What can hang from each mark:
Z_470: Z_892
Z_723: Z_470 Z_933
Z_239: Z_109 Z_933
Z_892: Z_470 Z_859 Z_933
Z_109: Z_239
Z_933: Z_239 Z_723
Z_859: Z_892
Z_929: Z_109

Every row comes from one small tree of marks. The marks that hang from a mark follow it in brackets, in the order of their numbers. Every link used is in the known rows. Which tree was each row made from?
Known rows:
Z_859[Z_892[Z_470 Z_933[Z_723]]]: [ 3.19 -2.78  0.72 -1.50  3.34  0.22  0.37  0.65 -1.00 -0.30  0.25 -2.26
  0.29 -0.55  3.96  2.45  3.63 -2.47  2.52]
Z_892[Z_470 Z_859 Z_933[Z_723]]: [ 2.85 -0.58  0.18 -1.24  4.37  0.16  1.89  0.60 -0.87 -1.29 -0.38 -2.60
 -1.31 -1.55  3.92  4.37  5.42 -1.25  2.43]
Z_470[Z_892[Z_859 Z_933[Z_239[Z_109] Z_723]]]: [ 2.41 -1.76 -1.50 -1.81  6.49  0.80  1.29  1.35 -0.73 -1.42 -1.18 -2.46
  0.02 -1.28  4.82  5.02  3.02 -3.20  1.50]
Z_892[Z_859 Z_933[Z_239]]: [ 1.54 -0.65 -0.75 -1.05  4.15  0.72  1.45  0.62 -1.74  0.12 -0.54 -2.64
 -0.52 -1.72  3.33  3.53  3.84 -2.05  2.23]
Z_929[Z_109[Z_239[Z_933]]]: [ 0.40 -1.38  0.24 -1.15  2.03  1.71 -1.49 -0.37 -0.57 -1.43 -2.07 -2.53
  1.71 -1.91  4.37  0.56  1.15 -2.76 -0.21]
Z_892[Z_470 Z_933[Z_239[Z_109] Z_723]]: [ 1.63 -1.40 -0.77 -1.17  4.05  0.98  1.86  1.67 -0.73 -0.63 -0.73 -1.87
 -0.03  0.92  5.16  4.13  4.80 -2.66  1.48]
Z_892[Z_470 Z_859 Z_933[Z_239[Z_109] Z_723]]: [ 2.31 -0.99 -0.89 -1.75  4.87  0.25  3.27  1.26 -0.62 -1.09 -0.99 -2.63
 -0.82 -0.68  5.63  5.47  5.32 -1.97  1.86]
Z_892[Z_470]: [ 1.20 -1.15  0.24 -0.35  1.66  1.88 -0.33 -0.17 -1.16 -0.68 -0.87 -2.05
  0.83 -1.46  2.12  1.05  3.55 -2.00  1.48]
Z_892[Z_470 Z_933[Z_723]]: [ 2.15 -0.91  0.35 -0.66  3.62  1.03  0.38  1.01 -1.01 -0.86  0.02 -1.82
 -0.48  0.02  3.54  3.00  4.90 -1.93  2.16]
Z_109[Z_239[Z_933[Z_723[Z_470[Z_892]]]]]: [ 0.43 -0.33 -1.51 -2.13  4.17  1.59 -0.87  0.88 -0.95 -1.57 -0.97 -3.32
  3.86 -1.85  3.60  2.36  1.65 -3.50 -0.05]
Z_933[Z_723[Z_470[Z_892]]]: [ 1.80 -0.41 -1.47 -1.32  5.13  2.14 -1.42  0.55 -0.61 -1.12  0.39 -2.00
  3.68 -1.27  2.47  2.22  2.22 -2.68  0.95]
Z_859[Z_892[Z_470]]: [ 2.29 -2.99  0.70 -1.20  1.55  0.96 -0.29 -0.41 -1.11 -0.17 -0.53 -2.45
  1.50 -1.85  2.79  0.71  2.38 -2.59  2.03]
Z_723[Z_933]: [ 0.04  0.21 -0.67 -0.74  2.54  1.90 -1.70 -1.01 -2.21  0.22  0.65 -3.48
  2.30 -2.51  1.92  0.64  1.94 -2.45  1.05]
Z_892[Z_470 Z_859 Z_933[Z_239[Z_109]]]: [ 2.15 -0.88 -0.61 -1.06  3.33  0.16  3.59  0.38 -1.22 -0.51 -2.08 -2.92
 -0.53 -2.26  5.01  4.52  5.12 -1.79  1.52]
Z_933[Z_239[Z_109] Z_723[Z_470[Z_892[Z_859]]]]: [ 1.73 -0.62 -2.79 -2.35  6.31  1.52  1.18  1.06 -0.27 -1.27 -0.54 -2.66
  3.52 -1.45  4.56  4.42  2.43 -2.98  0.50]
Z_109[Z_239]: [-1.16 -1.35 -0.24 -1.04  2.35  1.78 -0.87  0.19 -0.54 -0.65 -0.56 -1.78
  1.88 -1.16  1.98  0.51  2.29 -2.43  0.78]
Z_892[Z_470 Z_859 Z_933[Z_239 Z_723]]: [ 2.30 -0.59 -0.85 -1.21  4.99  0.22  2.52  1.43 -1.04 -0.82  0.00 -2.52
 -1.42 -0.46  4.38  5.28  5.53 -1.21  2.71]
Z_470[Z_892]: [ 1.41 -1.85 -0.42 -0.46  3.56  2.25 -1.94  0.05 -1.26 -1.12 -1.10 -1.91
  1.64 -2.05  1.71  1.08  1.52 -3.20  1.21]

Which tree is each row?
[ 2.01 -0.28 -1.78 -0.68  4.35  1.37  1.11  0.06 -1.47 -0.01 -1.82 -2.40
  3.86 -2.64  3.94  2.92  2.88 -2.95  0.25] | Z_723[Z_470[Z_892[Z_933[Z_239[Z_109]]]]]
[-0.46 -0.19 -1.84 -1.22  3.04  1.95 -0.32 -0.35 -1.96  0.45 -0.01 -3.57
  2.80 -1.64  3.55  1.74  1.77 -3.11  0.45] | Z_723[Z_933[Z_239[Z_109]]]
[ 2.91 -1.27 -0.52 -1.33  6.03  0.80  0.06  0.79 -1.06 -1.65 -0.55 -2.41
 -0.30 -2.07  3.30  4.05  3.19 -2.59  2.08] | Z_470[Z_892[Z_859 Z_933[Z_723]]]
[ 2.13 -0.71 -0.01 -1.79  5.07  0.72  0.37  0.79 -0.97 -0.88  0.18 -2.45
 -0.77 -1.24  3.39  3.53  3.92 -2.17  2.14] | Z_892[Z_859 Z_933[Z_723]]
[ 1.23 -0.42 -2.51 -1.35  5.82  2.20 -0.67  1.39 -0.89 -0.67  0.70 -2.01
  3.58 -0.06  3.02  3.22  2.31 -2.65  1.26] | Z_933[Z_239 Z_723[Z_470[Z_892]]]
[ 2.32 -0.68 -1.49 -2.70  4.11  2.11 -0.95  0.55 -1.18 -1.50 -2.02 -3.70
  4.25 -2.16  4.72  2.55  1.14 -4.93 -0.78] | Z_239[Z_109 Z_933[Z_723[Z_470[Z_892]]]]
[ 2.79 -1.23 -0.24 -0.74  4.65  0.70  0.26 -0.11 -1.53 -1.04 -1.60 -2.59
 -0.02 -3.46  2.80  3.20  3.05 -2.44  1.81] | Z_470[Z_892[Z_859 Z_933]]
[ 1.28  1.20 -3.19 -1.45  4.98  0.99  1.71 -1.18 -1.91 -0.24 -0.87 -4.66
  4.87 -4.90  4.18  3.83  2.18 -2.15 -0.06] | Z_723[Z_470[Z_892[Z_859]] Z_933[Z_239[Z_109]]]
[ 0.49 -0.53 -2.36 -2.14  4.64  2.25  0.25  1.22 -0.44 -0.23  0.20 -2.08
  4.00  0.40  4.18  2.68  2.48 -3.27  0.24] | Z_933[Z_239[Z_109] Z_723[Z_470]]
[ 2.56 -2.75  0.25 -0.89  2.44  0.21  1.25  0.55 -1.62  0.58 -0.40 -2.44
  0.52 -0.97  4.01  2.39  3.55 -2.33  2.56] | Z_859[Z_892[Z_470 Z_933[Z_239]]]
[ 2.13 -0.51 -0.45 -0.55  3.44  0.16  2.83  0.47 -1.62 -0.25 -1.07 -2.84
 -1.09 -1.96  3.85  4.31  5.32 -1.07  2.52] | Z_892[Z_470 Z_859 Z_933[Z_239]]
[ 0.45 -0.02 -2.11 -1.57  4.77  2.26 -0.56  1.31 -0.87  0.03  1.42 -1.97
  3.39  0.62  2.92  2.56  2.78 -2.43  1.25] | Z_933[Z_239 Z_723[Z_470]]
[ 1.45 -0.86 -0.31  0.08  2.62  1.06  1.39  0.81 -1.76  0.16 -0.76 -2.00
 -0.28 -0.46  3.50  2.99  4.81 -1.69  2.14] | Z_892[Z_470 Z_933[Z_239]]
[ 1.50 -0.70 -0.94 -1.55  4.31  1.49 -1.17  0.00 -0.20 -2.15 -1.67 -2.68
  3.48 -2.30  5.05  2.12  1.18 -2.62 -0.45] | Z_929[Z_109[Z_239[Z_933[Z_723[Z_470[Z_892]]]]]]
